What can hang from each mark
z_112: z_898
z_898: z_40 z_74 z_112 z_187
z_326: z_74 z_112 z_187
z_187: z_326 z_405
z_40: z_898
z_74: z_326 z_898

Every row comes from one small tree of marks. Brackets hold a mark, then the marks that hang from it, in the order of their numbers. Every link used is in the known rows. Which tree was each row made from?
(in the rows, 128 means zero)
Known rows
{z_187 z_405}: [144 124 101 139 126 117 108 155 118  89 167 134 134 139 108 126 212 124
 177 116 154 140  94]
{z_898 z_40 z_74 z_187}: [124 138 129 144 150 114 110 113  80  94 167 112 146 148 121 123 176 108
 168 151 127 163 102]
{z_40 {z_898 {z_74 z_326} z_112}}: [163 126 133 138 123  91 137  87 127  99 140 147 177 154 137 104 230  85
 183 147 130 142 101]
{z_326 z_187}: [134 145  80 162 115 139 117 158 100 103 154 106 155 123 122 115 171 113
 167 138 167 134 127]
{z_326 z_112}: [149 151 104 153 109 137 100 133 117  92 144 136 162 145  98  94 211 128
 193 126 143 119 139]
{z_326 z_112 {z_187 z_405}}: [127 174  99 148 110 147 122 155 126  90 156 141 156 136 114 115 196 144
 173 130 181 139 103]
{z_898 z_40 {z_74 z_326}}: [141 124 115 150 142 111 114 110 116  91 142 148 145 132 129  94 220  96
 185 160 138 159 109]
{z_187 {z_326 z_74 z_112} z_405}: [118 154 137 141 147 138 137 146 149 102 156 162 140 117 104  91 214 132
 189 114 186 129  97]
{z_326 z_74}: [137 145 102 148 128 149 117 149  95 110 161 107 136 119 104  96 185 107
 198 112 159 123 139]
{z_112 {z_898 z_40 {z_187 z_326}}}: [134 123 100 152 152  67 138 132 143  94 192 128 142 147 112 130 166  80
 136 159 151 146  97]
{z_326 {z_74 z_898} {z_187 z_405}}: [133 176 114 130 132 146 132 172 110 101 167 129 118 126 108 104 171 132
 171 144 197 153 115]
{z_40 {z_898 {z_74 z_326} z_112 z_187}}: [151 124 136 140 137  86 142  82 114  94 155 129 177 160 140 120 198  86
 164 162 113 158 101]
{z_40 {z_898 z_74 z_112 {z_187 z_326}}}: [134 119 162 141 155  75 148  92 120 107 156 130 181 157 134 131 187  93
 154 147 134 148  79]
{z_74 z_326 {z_898 z_40}}: [166 130 100 154 125  87 106 128 134  76 151 176 123 150 104  76 220 100
 168 198 141 160 127]
{z_40 {z_898 z_74 z_112 z_187}}: [148 142 149 133 130  94 133  90  90 102 165 111 177 170 128 134 182  98
 167 139 122 147  94]
{z_74 z_326}: [152 107  78 160 123 115 111 135 129  90 143 133 149 126 117  98 215 100
 180 150 132 139 134]
{z_326 {z_74 z_898} z_112 z_187}: [137 203 115 144 116 166 121 150 110 103 144 130 144 132  98  73 171 138
 188 156 186 132 159]
{z_187 {z_326 {z_74 {z_898 z_40}}} z_405}: [130 150 147 136 160  98 134 152 142  96 172 186 100 131  99  87 208 115
 168 160 192 156  82]
{z_898 z_112 {z_187 z_326}}: [123 107 133 153 142  93 126 127 135 109 174 130 151 139 123 134 182  90
 154 162 140 139  94]
{z_40 z_898}: [170 134  90 160 110  95 123 128 100  91 150 132 165 153 105 103 203 108
 169 120 138 128 123]

Write each row's tree
[131 205 125 130 124 160 129 160 124  95 157 146 131 135 100  90 183 149
 183 147 199 145 124] => {z_326 {z_74 z_898} z_112 {z_187 z_405}}
[107 167 138 163 150 126 138 123 121 102 168 157 139 129 106  85 176 108
 171 159 166 142 113] => {z_898 z_40 {z_187 {z_326 z_74 z_112}}}
[147 166  98 143 120 127 124 150 160  74 141 172 144 141 113  90 213 143
 166 183 171 162 121] => {z_74 {z_326 z_112 {z_187 z_405}} z_898}
[138 154  88 142 136 109 139 124 136  96 161 120 158 128 141 114 182  82
 163 163 171 156 111] => {z_112 {z_898 z_40 {z_74 {z_326 z_187}}}}
[142 113 133 131 134 119 114 105 131 103 145 131 161 136 135 114 225  89
 195 151 134 141 109] => {z_898 {z_74 z_326} z_112}
[115 197 112 141 119 174 137 158 115 105 163 132 142 120 113 102 182 138
 186 119 202 134 112] => {z_326 z_74 z_112 {z_187 z_405}}
[124 129 105 140 165 107 151 143 135 111 184  91 144 121 111 122 149  88
 158 129 162 133 125] => {z_112 {z_898 {z_187 {z_326 z_74}}}}
[137 158 125 106 149 121 126 120 135  84 178 104 165 163 113 147 187 134
 172 114 141 149  98] => {z_326 {z_112 {z_898 z_74 {z_187 z_405}}}}
[142 130 100 134 155  91 131 105 126  86 175 113 152 148 128 125 181  82
 159 165 128 165 109] => {z_112 {z_898 z_40 {z_74 z_326} z_187}}
[150 144  84 129 134 104 135 129 167  71 182 134 151 154 111 129 199 114
 160 148 137 151 111] => {z_74 {z_326 {z_112 {z_898 {z_187 z_405}}}}}
[151 121 128 123 136  87 120 130 151  77 182 160 123 163 117 128 209 107
 154 197 133 170  93] => {z_74 z_326 {z_898 z_112 {z_187 z_405}}}
[118 126 126 141 158 125 140 158 137 108 165 144 125 108 111 109 202 116
 178 113 184 136  90] => {z_187 {z_326 z_74} z_405}
[157 113  94 150 140  95 110 133 125  74 151 129 137 148 108 102 187 113
 156 194 112 169 145] => {z_74 z_326 {z_898 z_187}}
[139 146 114 126 149  96 124 113 104  94 186  97 152 158 118 138 165  92
 160 142 136 153 107] => {z_112 {z_898 z_40 z_74 z_187}}
[136 160 113 137 140 128 143 137 162 111 160 128 157 126  98  91 192 103
 186 114 183 105 135] => {z_187 {z_326 z_74 {z_112 z_898}}}
[119 195 103 157 111 178 129 148 101 111 150 115 155 117 112  86 169 125
 194 126 188 122 147] => {z_326 z_74 z_112 z_187}
[166 141  73 142 114 113 121 124 167  82 155 135 166 145 105  96 217 100
 182 142 143 122 147] => {z_74 {z_326 {z_112 z_898}}}
[145 131  85 124 138  97 128 149 131  84 200 100 138 156 108 158 172 110
 150 121 144 145  96] => {z_112 {z_898 {z_187 z_405}}}
[153 136 127 144 125  77 113 110 135  81 180 168 122 168 116 104 200  82
 154 225 130 168 109] => {z_74 z_326 {z_898 z_40 z_112 z_187}}
[148 152 141 137 121  87 104 117 111  89 190 152 124 176 105 116 186  93
 157 201 140 156 104] => {z_74 {z_898 z_40 z_112 z_187}}
